What can hang from each mark
zatog: vopov
guzu: relun
navatid: vopov
vopov: nalope navatid relun zatog
lodevo: relun
pite: nalope
nalope: pite
relun: guzu lodevo

Every row comes from one small tree of marks. The marks that hang from a mark follow it in brackets, in alphabetical order. Every link used is in the known rows. Which tree was each row made from?
Known rows
zatog(vopov(nalope relun(guzu))): 16; -1; 5; 8; -7; -16; 7; -13; 6; -22; 21; 7; 13; 9; -2; 2; -22; -11; 9; -6; 7; -11; 2; 17; 0; -2; 10; 10; 17; 23; -13; 4; -15; 13; 4; -1; 2; 8; 20; 9; -14; -2; -11; -2; 13
relun(lodevo): -2; 0; 2; 0; 0; -12; 3; 4; -3; -14; 7; 0; 13; -1; 0; -1; -6; -11; 10; 3; 9; 2; 6; 4; -1; 4; 18; 0; 7; 9; -4; 1; -6; 0; 8; -4; -11; -6; 11; 17; -9; 2; -5; 6; 17
lodevo(relun): 6; -13; -4; 1; 11; -18; 9; 8; 4; -23; 11; 3; 4; 0; 0; 4; -9; -11; 6; 8; 4; 0; 6; 9; 0; 2; 17; -1; 9; 7; 8; 11; -9; -1; 5; -3; -16; -6; 6; 11; -12; 5; -11; -1; 6
navatid(vopov(nalope zatog)): 22; 6; 8; 3; -8; -20; 6; -8; 8; -22; 24; 18; 19; 2; 10; -3; -12; -15; 13; -7; 4; -4; 4; 7; -6; -2; 0; 10; 17; 12; -4; 8; -12; 1; 2; -6; 2; -1; 10; 3; 3; 0; -8; 10; 10
vopov(nalope navatid relun(lodevo) zatog): 15; 3; 0; 10; -9; -11; -2; -18; 5; -26; 23; 16; 18; 9; -1; -4; -11; -9; 14; -13; 5; -3; 8; 8; -9; -8; -6; 19; 26; 18; -18; -8; -16; 10; 4; -1; 19; 5; 25; 10; -7; -14; -10; 10; 14
zatog(vopov): 12; -5; 5; 5; 3; -23; 11; 4; 0; -17; 10; -1; 9; 3; 0; 7; -14; -10; 2; 4; 8; -5; 1; 12; 1; 6; 14; -1; 10; 15; -5; 10; -8; 0; 2; -2; -15; 5; 8; 10; -7; 3; -8; 3; 19
vopov(relun zatog): 21; -6; -5; 2; 1; -16; 6; -2; 6; -15; 18; 10; 15; 4; 1; 3; -11; -10; 2; 3; 4; -1; 1; 8; -6; 3; 8; 15; 18; 16; -7; 0; -11; 6; 5; -9; 4; -1; 13; 6; -5; -5; -12; 6; 16
nalope(pite): 13; -11; -1; 4; 4; -12; 12; 3; -1; -13; 16; 7; 13; 1; -1; -3; -8; -5; 1; 12; 4; -1; 1; 9; 0; 4; 15; 1; 10; 9; 1; 1; -5; -9; 0; -5; -10; 0; 4; 6; -1; 2; -10; 0; 15
zatog(vopov(nalope(pite))): 20; -6; 8; 9; -5; -16; 15; -6; -2; -19; 23; 9; 12; 5; 1; 2; -20; -5; 4; -1; 8; -11; 0; 15; -1; -1; 7; 4; 15; 16; -6; 3; -15; -8; -4; 0; -5; 11; 10; 2; 0; -4; -12; 4; 16
guzu(relun): 13; -12; -4; 0; 6; -11; 11; 4; -1; -14; 6; -5; 13; 4; 3; -1; -2; -12; 7; 9; 9; 0; 2; 6; -1; 6; 26; -3; 10; 11; 4; 10; -8; 3; 4; -10; -18; -7; 4; 15; -11; 8; -8; 8; 23
navatid(vopov(nalope(pite) relun(guzu))): 15; 0; 6; 7; -10; -10; 4; -14; 7; -23; 30; 16; 16; 6; 8; -9; -17; -10; 10; -1; -1; -7; -1; 11; -5; -3; 5; 9; 15; 16; -7; -4; -12; 3; 2; -3; 4; 6; 15; 7; -5; -2; -11; -5; 7
navatid(vopov(nalope relun zatog)): 27; 4; 5; 3; -8; -17; 3; -11; 8; -27; 29; 17; 19; 5; 11; 0; -17; -15; 9; -10; 2; -7; 1; 11; -8; -3; -2; 15; 21; 17; -9; 4; -14; 7; 4; -10; 8; 5; 15; 2; 0; -7; -12; 7; 10
pite(nalope): 8; -3; -1; -5; 4; -15; 19; 3; 3; -13; 11; 0; 16; 3; 0; -6; -10; -12; 6; 9; 7; -1; 4; 3; -5; 2; 18; -3; 8; 2; 5; 14; -5; 0; -4; 2; -10; -3; 1; 10; -10; 2; -4; 2; 14
zatog(vopov(nalope(pite) navatid relun(guzu lodevo))): 7; -3; 7; 17; -13; -11; 0; -21; 1; -24; 25; 12; 11; 11; -3; -5; -17; -2; 11; -10; 8; -11; 5; 14; -2; -6; 1; 12; 19; 21; -24; -11; -20; 6; 5; 6; 14; 11; 26; 14; -10; -10; -11; 0; 17
vopov(nalope(pite) navatid relun): 24; -7; -3; 11; -1; -13; 7; -14; 6; -25; 27; 15; 18; 9; -1; -4; -12; -4; 4; -3; -2; -10; 1; 13; -10; -7; -1; 8; 28; 18; -9; -7; -17; 1; -5; -6; 11; 12; 13; 2; -4; -9; -12; 0; 12
zatog(vopov(nalope(pite) relun(guzu))): 18; -6; 6; 11; -11; -10; 8; -13; 3; -21; 26; 11; 10; 10; 0; 0; -23; -5; 5; -2; 7; -13; 1; 14; 1; -3; 7; 10; 15; 22; -15; -3; -15; 3; -1; 2; 4; 11; 20; 5; -7; -6; -14; -5; 13

Which tree is each row?
8; 0; 3; -1; -2; -16; 0; -3; 8; -19; 19; 6; 12; 6; 8; -5; -8; -15; 8; 1; 2; 0; 1; 11; -4; 5; 13; 6; 9; 14; -5; 6; -7; 10; 9; -7; -3; 0; 12; 14; -12; 7; -7; -5; 11 => navatid(vopov(relun(guzu)))
5; -3; 3; 15; -12; -5; -3; -20; 1; -21; 23; 16; 17; 11; -3; -11; -13; -4; 16; -4; 5; -4; 5; 9; -6; -8; 1; 12; 18; 17; -16; -15; -14; 7; 5; 2; 15; 5; 23; 14; -11; -9; -11; -2; 12 => vopov(nalope(pite) navatid relun(guzu lodevo))
19; -5; 8; 15; -3; -21; 11; -13; 1; -23; 23; 12; 15; 7; -1; 0; -14; -3; 4; -5; 4; -14; 1; 14; -4; -3; -2; 4; 20; 17; -12; -1; -16; -6; -5; 2; 3; 15; 14; 2; 0; -5; -10; 2; 16 => zatog(vopov(nalope(pite) navatid))
1; -2; 1; 10; -8; -9; -10; -14; 6; -17; 17; 13; 14; 12; -4; -6; -6; -6; 13; -6; 7; 5; 8; 7; -3; -3; 3; 18; 14; 17; -19; -9; -10; 12; 12; 1; 15; -1; 25; 18; -12; -6; -9; 2; 18 => vopov(navatid relun(guzu lodevo) zatog)
27; -1; -1; 5; -6; -13; 8; -11; 7; -21; 25; 16; 18; 8; 1; 1; -15; -10; 8; -5; 5; -5; 2; 11; -8; -4; 3; 17; 22; 18; -10; 1; -14; 7; -1; -9; 10; 3; 16; 3; -5; -9; -14; 6; 10 => vopov(nalope relun zatog)
15; -2; 5; 18; -8; -13; 5; -17; -3; -26; 24; 10; 10; 7; 2; 0; -19; -3; 4; -11; 6; -15; 2; 14; -7; -5; 2; 10; 23; 21; -20; -11; -22; -1; 3; 5; 12; 14; 23; 11; -3; -13; -12; 3; 20 => zatog(vopov(nalope(pite) navatid relun(lodevo)))
17; 5; 7; 3; -13; -13; -3; -17; 13; -23; 30; 20; 19; 9; 9; -5; -17; -16; 16; -8; 3; -3; 4; 12; -5; -5; 0; 18; 16; 17; -12; 4; -12; 10; 7; -4; 10; 0; 20; 5; -5; -3; -11; 3; 7 => navatid(vopov(nalope relun(guzu) zatog))
21; -3; 0; 9; 1; -16; 7; -14; 10; -26; 20; 11; 20; 10; 0; -1; -10; -8; 5; -6; -1; -9; 3; 10; -13; -3; -1; 8; 27; 16; -9; 2; -16; 9; -3; -6; 9; 8; 14; 5; -10; -6; -8; 3; 11 => vopov(nalope navatid relun)
17; -6; 5; 16; -9; -16; 4; -20; 7; -26; 27; 14; 13; 14; -3; -2; -19; -1; 6; -5; 3; -13; -1; 18; -3; -5; -1; 13; 21; 24; -18; -5; -17; 4; -2; 5; 12; 16; 20; 7; -7; -7; -11; -4; 15 => zatog(vopov(nalope(pite) navatid relun(guzu)))
14; -2; 6; 13; -6; -20; 1; -20; 9; -26; 23; 10; 12; 13; -3; -1; -17; -7; 10; -9; 5; -13; 3; 16; -4; -3; 0; 11; 21; 23; -17; 3; -17; 14; 0; 3; 11; 13; 22; 9; -13; -6; -8; -1; 14 => zatog(vopov(nalope navatid relun(guzu)))
21; -7; -3; 8; 1; -18; 1; -8; 8; -22; 20; 13; 16; 10; -1; 2; -8; -6; 3; -3; 3; -1; 1; 10; -9; 0; 1; 15; 25; 16; -11; -2; -13; 8; 2; -7; 11; 4; 15; 5; -4; -6; -12; 5; 17 => vopov(navatid relun zatog)
23; -1; 4; 11; -2; -23; 9; -16; 6; -30; 22; 8; 14; 10; 0; 3; -18; -8; 1; -10; 2; -16; 1; 16; -9; -3; 0; 7; 28; 22; -14; 3; -19; 9; -3; -1; 8; 16; 18; 7; -7; -7; -9; 3; 16 => zatog(vopov(nalope navatid relun))
15; -1; 8; 14; -9; -10; 9; -11; -7; -23; 22; 7; 9; 4; 4; 3; -22; -6; 3; -7; 10; -15; 0; 13; -4; -4; 10; 10; 19; 20; -17; -10; -19; -2; 4; 1; 4; 10; 21; 13; -6; -9; -17; 5; 17 => zatog(vopov(nalope(pite) relun(lodevo)))
21; -3; 4; 8; -4; -19; 4; -13; 9; -19; 23; 18; 21; 7; -2; -6; -8; -6; 14; -6; 2; -4; 6; 7; -6; -5; -6; 10; 23; 12; -8; 2; -11; 3; -4; -4; 11; 3; 14; 1; -1; -8; -7; 8; 12 => vopov(nalope navatid zatog)
19; 5; 7; 10; -15; -9; 1; -16; -1; -24; 31; 22; 15; 2; 12; -5; -19; -11; 9; -10; 7; -7; 4; 8; -6; -6; 0; 16; 21; 16; -17; -11; -17; -2; 9; -5; 12; 3; 21; 9; 3; -9; -16; 9; 12 => navatid(vopov(nalope(pite) relun(lodevo) zatog))
7; 0; 2; 10; 0; -20; 2; -11; -3; -24; 12; 0; 7; 7; -1; 4; -12; -8; 1; -8; 9; -9; 2; 13; -5; 3; 8; 8; 16; 20; -18; -4; -16; 9; 9; 0; 5; 10; 21; 20; -10; -4; -8; 5; 23 => zatog(vopov(navatid relun(lodevo)))
-6; 5; 5; 1; -6; -12; -5; -6; 2; -18; 15; 5; 9; 4; 8; -6; -10; -17; 13; -3; 5; 2; 5; 8; -4; 3; 15; 7; 7; 15; -10; 0; -9; 12; 16; -3; -2; -2; 19; 24; -13; 2; -7; -1; 14 => navatid(vopov(relun(guzu lodevo)))
22; -1; 6; 8; -16; -10; 0; -17; 10; -21; 35; 24; 16; 7; 8; -7; -18; -10; 13; -4; 3; -6; 1; 11; -4; -5; -1; 19; 16; 18; -13; -4; -14; 2; 6; -4; 13; 4; 20; 2; 1; -6; -15; 0; 7 => navatid(vopov(nalope(pite) relun(guzu) zatog))
19; -8; 4; 11; -2; -16; 8; -12; 3; -21; 22; 16; 20; 6; -1; -8; -9; -2; 10; 3; -1; -6; 3; 8; -5; -5; -1; 2; 21; 11; -3; -4; -13; -6; -6; -2; 4; 8; 8; 0; -1; -5; -8; 2; 10 => vopov(nalope(pite) navatid)
17; 4; 4; 6; -10; -8; 3; -13; 2; -21; 21; 13; 16; 4; 1; 1; -17; -9; 12; -8; 8; -4; 7; 7; -5; -5; 4; 16; 20; 16; -14; -8; -14; 6; 6; -4; 12; -1; 23; 11; -8; -11; -14; 11; 13 => vopov(nalope relun(lodevo) zatog)
12; 5; 7; 8; -9; -9; 2; -12; -3; -25; 26; 14; 14; 2; 14; -7; -17; -12; 9; -8; 5; -8; 3; 10; -9; -3; 7; 7; 17; 14; -11; -8; -17; -4; 8; -4; 3; 6; 17; 13; -1; -5; -12; 4; 12 => navatid(vopov(nalope(pite) relun(lodevo)))
12; 4; 7; 3; -8; -14; -1; -13; 10; -23; 26; 12; 17; 7; 8; -8; -15; -16; 15; -5; 1; -4; 3; 10; -7; -1; 7; 8; 15; 15; -6; 7; -11; 11; 5; -5; 2; 2; 17; 11; -10; 0; -8; -3; 6 => navatid(vopov(nalope relun(guzu)))
7; 8; 11; 5; -17; -8; -8; -17; 7; -23; 28; 17; 16; 6; 9; -9; -17; -16; 20; -14; 7; -1; 9; 8; -4; -5; 0; 18; 14; 18; -16; -4; -14; 11; 12; -2; 12; -2; 27; 15; -7; -6; -9; 6; 10 => navatid(vopov(nalope relun(guzu lodevo) zatog))
9; -1; -4; 9; -4; -14; -4; -10; 2; -23; 16; 12; 14; 6; 0; -1; -8; -7; 7; -8; 6; 0; 4; 7; -8; -2; 2; 16; 20; 17; -16; -8; -14; 6; 9; -6; 15; 1; 22; 15; -7; -9; -9; 8; 19 => vopov(navatid relun(lodevo) zatog)
19; -2; 1; 10; -13; -3; 5; -12; -1; -21; 26; 18; 15; 4; 2; -1; -18; -5; 9; -6; 8; -6; 4; 8; -5; -7; 3; 19; 18; 17; -16; -14; -16; -2; 5; -3; 13; 0; 23; 9; -1; -13; -17; 8; 14 => vopov(nalope(pite) relun(lodevo) zatog)
